Each row was made from one walk, in order. Every step used is in the known rows, and no mark comes twice. Write each row's walk.
Known rows
m > a > q > j > e: [-68.3   2.6  35.8  13.1 -21.9  -0.8  31.1 -25.0  -3.6  40.0  25.7 -58.6
 -49.0   0.1 -20.4  -3.7  16.8 -22.9 -21.8   1.0]
e > j > q > k: [ 16.0  23.9  35.5  32.9 -15.9  -0.4  55.7 -35.6 -41.3   5.3 -27.9 -60.2
 -17.4  37.6 -56.3 -58.5   8.7  -7.9  31.3  45.2]
e > j > k > a: [ 17.8  16.6 -10.8  58.3 -16.0 -21.3  23.2  -5.2 -41.6 -19.6 -10.5 -36.8
  31.6  11.5 -63.9 -50.0  19.1  -4.3 -15.9  17.8]
j > e > a: [-28.5  10.1 -17.5  40.7 -24.5 -30.4   7.5   3.6 -66.4   4.1  23.2 -43.9
  -8.8  29.8  -5.1 -30.1 -12.6 -19.9   7.0   1.9]
k > a > e: [  6.1  10.1 -22.4  35.3 -15.7 -61.2 -25.1 -11.7 -69.1  -8.8  24.3 -31.7
   2.0  48.5 -23.2 -63.9  30.1   9.8 -27.5  13.2]
j > q > k > e > a: [  9.8  23.7 -13.7  46.0   2.0 -15.0  34.1   5.3 -46.9 -13.0 -13.2 -34.4
 -24.3  36.0 -43.5 -26.1   6.2 -26.9  13.0  39.6]
e > j > k: [  9.4  21.8   0.5  53.8  -1.8 -18.6  33.8 -26.7 -41.7   4.6   0.3 -54.8
  15.5  -3.3 -43.8 -48.8   2.4  -0.5  24.8  16.2]
q > k > a > e: [ 34.7 -10.7  -0.3  46.6 -28.9 -50.0 -15.8 -10.4 -58.0   3.0  23.6 -35.9
  -7.2  50.1 -45.0 -60.0  43.7   0.4 -26.9  26.1]
m > a > e: [ -7.8   3.4  -6.6  21.4 -21.3 -61.4 -23.7 -43.4 -62.4  27.6  24.3 -41.9
 -30.2  34.6   9.6 -33.6  28.5  26.3  -7.3  11.4]
e > a: [-24.2  15.5 -36.7  18.6 -20.4 -48.3   9.9 -23.4 -60.0 -17.1  22.4 -47.1
  -9.2  47.1   5.9 -47.3  -8.6  -6.8  24.6   4.8]
k > a: [ -5.1  11.2 -14.9   0.6 -17.0 -65.9   0.7 -35.8 -58.0 -25.2  10.5 -37.4
  -0.8  40.5  -9.9 -59.5  20.4   5.0  -1.3  -1.2]
q > j > k > a: [-17.1   0.4 -10.7  25.5 -12.1 -38.7  28.8   2.9 -13.8 -15.0  -8.2 -40.3
   0.2  -1.1 -51.0 -44.5  47.5 -10.3 -16.5   8.3]
j > q > k > a: [ 16.5   6.4  16.4  15.6 -22.9 -31.1  37.2 -29.8 -39.7 -26.6 -28.9 -31.9
 -19.1  50.7 -52.3 -63.6  40.3 -12.6   5.4  33.4]
q > j > k > e: [-13.4  15.6  -0.1  40.2  24.5 -33.0  27.0   6.5 -16.6  15.1   7.8 -53.4
  -8.5 -32.8 -36.4 -21.2  30.2 -12.9   5.9   2.2]
k > a > e > j > q: [ 10.4  46.3  -8.2  52.0 -18.1  -4.6  11.5  15.4 -58.8 -14.0 -23.4 -35.0
  14.8  56.4 -64.1 -68.9  13.0   2.9 -39.4  49.2]
q > k: [ 12.2  -8.4  21.9  13.2 -15.0 -54.6  17.9 -61.5 -48.8  12.5  18.2 -56.9
 -28.6  29.5 -15.9 -52.2  24.1  -0.5  42.1  10.3]
a > q > j: [-55.9  21.3  13.1  -2.3  -1.7 -16.2  44.1 -42.7  -5.0   7.4  32.7 -75.7
 -33.1  21.4 -16.9 -42.2   9.7 -18.0  14.0   0.1]
j > q > k: [  6.6   8.4  29.3  14.1 -10.9 -30.3  51.7 -49.4 -43.1  -5.3 -22.1 -52.7
 -38.4  39.0 -31.6 -61.5  26.0  -6.2  47.0  31.6]
q > k > a: [ 20.3 -11.3   6.9  15.9 -30.2 -55.6   9.5 -39.7 -48.0 -13.6   9.0 -36.9
 -11.4  41.7 -33.6 -53.8  36.4  -4.8   2.0  13.1]
a > j > q: [-14.7  35.3  -0.9  31.9   2.1 -11.7  24.3 -29.1 -41.2 -15.2   1.7 -63.9
 -28.6  32.8 -21.1 -66.7  -6.0  -9.9  25.3  23.2]

Write each row's walk
[ 14.6  30.4 -12.6  53.0 -26.1 -29.7 -15.0   4.9 -64.7   2.2  19.3 -40.2
  22.6  47.5 -47.2 -63.0   8.4  10.7 -45.4  26.6] => k > a > e > j
[ -4.5  -1.8  26.4  24.8  -8.8 -22.2  41.4 -65.6 -22.4   6.6  39.7 -65.7
 -34.0  35.2 -29.3 -48.1  15.1 -19.7  33.0  12.2] => a > q > k
[-13.0   3.3  -6.9  24.5 -23.5 -39.3 -12.2 -51.2 -39.6  13.9  33.9 -55.9
 -36.1  21.7  11.3 -31.5   8.3  10.1   5.4  -0.7] => m > a > j
[ 36.5  22.2  24.1  46.7   0.8 -20.5  13.3 -21.2 -49.0  28.1  16.6 -59.7
  -2.7   9.7 -47.0 -30.3  -2.1  -9.0  12.1  22.3] => q > k > e > j
[ 25.1   4.8  19.2  27.5   7.7 -51.1   7.1 -35.0 -52.4  17.7  27.5 -52.2
 -21.9   9.6 -23.6 -31.2  18.2  -6.8  25.2   9.5] => q > k > e
[-62.7   8.4  12.5 -13.3 -15.5 -19.8  33.6 -55.8   1.1  20.7  29.0 -65.8
 -50.8  20.4  -4.7 -15.1  24.9  -6.1  -4.6   1.1] => m > a > q > j
[-43.7   9.3  32.5  12.4 -15.6 -30.4  21.9  -6.3 -34.5  32.7  12.4 -63.1
 -28.9   2.5 -16.7 -33.4  13.3 -16.1   6.2  -4.6] => q > j > e
[-63.0  16.1  32.9  20.4  -6.5   5.6  43.1 -10.8 -10.8  28.6  32.2 -71.0
 -29.7   2.2 -30.5 -31.5   4.4 -34.1  -4.4   0.4] => a > q > j > e
[ 41.9   7.1   7.9  68.2 -35.9 -24.7  -9.2   3.0 -54.5  15.9  13.1 -41.7
   8.6  49.7 -68.2 -59.2  25.1  -1.2 -40.4  43.3] => q > k > a > e > j
[-45.7  17.1 -13.4  51.4 -13.7   3.2  29.5  -2.4 -43.5  -1.4  36.9 -51.3
 -10.7  34.3 -20.5 -28.0 -23.6 -39.5  -2.4   4.8] => j > e > a > q
[ 16.9  21.9  26.7  28.1  14.7 -26.0  34.5 -25.4 -44.1   0.2 -12.6 -45.6
 -34.2  15.9 -40.9 -36.1  23.5 -16.7  27.7  29.6] => j > q > k > e
[  8.7  34.1   1.2  50.7 -11.6 -27.7  -6.4 -16.8 -67.4  25.2  27.6 -62.0
   7.6  38.9 -28.3 -61.0  -2.5  12.0  -3.9  26.2] => a > e > j
[-25.3   4.5   3.6  22.5   0.4 -34.3  38.1 -17.8 -16.5   9.1   3.0 -61.8
 -16.9 -11.4 -30.6 -41.1  33.0  -7.9  20.1   3.0] => q > j > k
[-17.5  20.3 -46.5  48.8 -17.2 -22.0  -4.9  -6.9 -54.7 -10.0  39.9 -57.2
  -9.6  42.1  -2.2 -46.5 -25.3 -12.9   7.0   8.4] => e > a > j
[-10.4  30.3 -41.2  32.0   6.0 -47.5  -3.3   0.1 -63.5 -11.3  28.9 -39.1
  -5.9  28.5  -0.8 -23.0 -17.1 -10.0   8.4   1.4] => k > e > a
[  8.2  17.8 -11.9  52.2  30.4 -45.5  14.3 -12.5 -44.1   2.7  14.4 -40.9
   2.7 -22.5 -28.8 -25.6  16.9  -6.3  19.6   1.3] => j > k > e
[  4.9  20.8   1.5  42.0 -30.1 -34.5 -16.0 -30.0 -59.5  37.9  20.9 -47.6
  -9.1  31.1 -17.1 -32.4  11.6  26.4 -19.8  26.0] => m > a > e > j
[-11.6   4.7 -18.1  49.6  -0.4 -14.8  37.7 -23.2 -17.1 -32.6  15.5 -35.9
  12.0  11.6 -53.0 -48.9  25.1 -18.6 -10.8   5.6] => j > k > a > q
[-48.8  18.1   2.0   0.5 -11.8 -17.0  33.2 -23.3  -3.1 -15.1  23.0 -55.5
 -15.0  35.3 -39.8 -44.4  23.0 -20.2 -26.4   2.2] => k > a > q > j
[ -4.6  -3.2 -15.3  58.9 -12.0 -25.8   3.2 -33.0 -26.3  11.2  20.1 -50.8
 -21.5  -9.7 -18.1 -28.5  19.4   2.1   4.4   7.7] => m > a > j > k
[-57.3  13.0  21.5  24.4 -20.6   2.1  30.3   8.4 -10.7   5.1  23.5 -51.5
 -14.6  15.4 -46.6 -31.3  18.0 -37.8 -44.6   2.9] => k > a > q > j > e
[ -8.1  30.6 -15.4  35.5 -11.5 -11.2  14.9  -6.9 -39.7 -35.4 -11.2 -43.2
 -10.7  43.6 -39.7 -68.5   8.9 -13.1 -15.2  25.8] => k > a > j > q
[ -5.8  33.7 -51.1  63.2   6.9 -20.0 -19.5  19.8 -53.8  -5.5  47.0 -51.0
  -4.8  24.6 -11.2 -26.1 -29.3 -22.4  -9.0   8.3] => k > e > a > j
